In the rows, zero is written as 128.
Known rows, with every step that occurs:
lolos/vepog/gakos/fatib: [133 156  70 155 134 178 159 112 121 124 146 119 138 115 119 166 154  50
 146  80  68]
fatib/vepog: [133 143 130 130 127 114 157 143 139  95 126 134 143 102 148 137 128 159
 125 110 118]
nelok/vepog/gakos/fatib/nobigis: [154 185  73 163 137 179 166  92  96 135 143 150 136  96 131 177 168 119
 174 105  45]
nelok/lolos/vepog/nobigis: [161 123  68 195 133 152 155 109 162  96 147 122  97 112 118 183 144  93
 104 132 101]
gakos/fatib: [129 135 106 116 137 152 113  99 106 137 128 132 131 135 117 153 156  93
 129 116  89]
vepog/gakos: [135 175 110 142 141 148 137 140 130 142 141 119 143 113 122 129 117 100
 150 103 101]
gakos/fatib/nobigis: [162 161 111 118 133 149 128 104 119 136 122 158 141 125 127 174 176 125
 146 116  89]
nelok/vepog: [110 104 110 159 120 139 160 103 102 109 141 127 109 113 134 128 128 150
 134 141 109]
nobigis/fatib/vepog: [124 140 117 115 133 151 154 113 132  88 120 113 159 101 123 152 119 144
 131 100 100]
lolos/vepog/nobigis/gakos: [165 121  83 154 130 184 159 124 160 102 143 143  95 116 118 135 122  92
 132 128 101]
nelok/vepog/gakos: [119 154  91 171 132 155 170 119 105 126 152 117 125  97 130 130 116 128
 153 118  83]
vepog/nelok/lolos: [142 190  75 172 147 119 137 127 150 133 118 147 108 103 127 166 116 114
 137 125  64]
lolos/vepog/gakos: [132 151  94 165 128 156 175 137 142 115 147 116 132 107 131 144 127  82
 144  92 110]
lolos/vepog: [127 105 113 150 114 136 165 125 138  98 140 125 116 123 139 139 135 105
 124 112 133]
vepog/nobigis: [168 139 117 140 138 155 120 118 143 151 146 110 114 122 114 144 141 113
 132 151 120]
fatib/nobigis/gakos/vepog/nelok: [158 202  73 164 135 150 213 148 149 121 117 191  94  83 145 157 112 142
 191 133  67]
nelok/vepog/nobigis/fatib/gakos: [137 137  93 186 138 223 172  93 137 116 152 104 135 101 101 158 154 126
 162 136  73]
nelok/lolos/vepog/gakos/fatib/nobigis: [165 184  46 192 142 164 170 108 141  96 132 168 137 100 126 216 169  74
 139  73  42]
fatib/nobigis/gakos/vepog/nelok/lolos: [157 209  42 200 144 141 213 139 158  93 112 209  88  77 137 186 111 142
 169 128  39]
nelok/lolos/vepog: [124 108  79 188 123 125 161 120 145  73 129 143 110 119 132 170 131 113
 104 111 107]
nelok/vepog/gakos/fatib: [117 159  70 160 139 179 157  87  86 135 152 123 126 103 118 158 145  94
 158 108  43]
nelok/lolos/vepog/gakos: [131 157  66 198 133 146 167 131 150  87 140 136 126 102 126 171 122  81
 122  88  81]
nelok/lolos: [127 133  95 161 135 117 123 122 136 100 120 147 120 125 125 154 123 127
 107 124 101]

Rows:
[171 165  96 129 145 162 138 110 130 126 136 122 132 104 123 177 170 108
 128 120  71]
gakos/fatib/vepog/nobigis
[144 150  94 151 122 149 202 141 134  90 123 190 108 101 142 147 122 153
 162 131  95]
fatib/nobigis/gakos/vepog
[112 193  83 184 139 188 216 135 149 118 130 120 132  92 120 172 132 108
 192 112  56]
nobigis/fatib/gakos/vepog/nelok
[151 119  97 170 130 166 150  95 120 133 156 109  92 107 121 143 143 140
 136 164 101]
nelok/vepog/nobigis
[135 180  88 129 148 170 124 114 112 153 138 122 145 119 110 157 147  67
 151  94  61]
vepog/gakos/fatib
[156 128  51 150 141 207 146  70 104 122 145 147  87 107 106 146 145 108
 145 143  40]
nelok/vepog/nobigis/gakos/fatib
[141 154  89 165 128 139 180 131 155 130 137 123 105 105 140 151 126  97
 154 114 102]
lolos/vepog/nelok
[169 162  98 135 143 159 156 145 160 101 133 153 117  92 128 134 118 137
 136 122  84]
fatib/vepog/nobigis/gakos
[161 157 116 123 132 146 144 139 150 112 112 195 130 113 133 130 120 150
 152 122 103]
fatib/nobigis/gakos
[152 203  64 124 152 162 162 133 138 116 110 174 124  86 138 154 124 101
 165  87  17]
nobigis/gakos/fatib/vepog/nelok
[ 94 140 102 173 128 184 204 129 133  89 134 121 146 114 117 164 142 121
 160 111  87]
nobigis/fatib/gakos/vepog
[165 117 101 162 125 164 156 116 155 121 153 106 105 120 123 157 145  95
 124 135 130]
lolos/vepog/nobigis
[161 116  86 146 128 204 154  80 147 115 151  89 120 116  94 170 135  85
 130 128 112]
lolos/vepog/nobigis/fatib
[133 151  83 110 140 156 147 125 123  88 111 176 140 107 133 142 132 122
 135  90  51]
nobigis/gakos/fatib/vepog
[162 140 105 127 142 194 117  86 136 143 141  92 133 125  82 157 129 101
 136 141 107]
vepog/nobigis/fatib
[145 198  87 130 148 139 160 126 129 136 121 137 133  91 140 173 150 106
 154  96  42]
gakos/fatib/vepog/nelok
[135 138  85 111 140 173 116 107 115 118 116 166 121 131 113 132 132  91
 138 108  63]
nobigis/gakos/fatib
[108 199  47 221 146 174 217 129 156  94 122 138 126  87 113 201 130 105
 169 109  27]
nobigis/fatib/gakos/vepog/nelok/lolos
[122 174  87 173 130 132 200 134 127 137 136 128  93  96 140 158 121 120
 167 142  87]
gakos/vepog/nelok
[154 124  78 161 134 186 159 105 126 117 146 147  81 104 116 123 116 135
 144 157  80]
nelok/vepog/nobigis/gakos
[117 146 122 144 136 182 145 130 148 109 122 120 173 122 108 147 142 117
 156  98  93]
nobigis/fatib/gakos
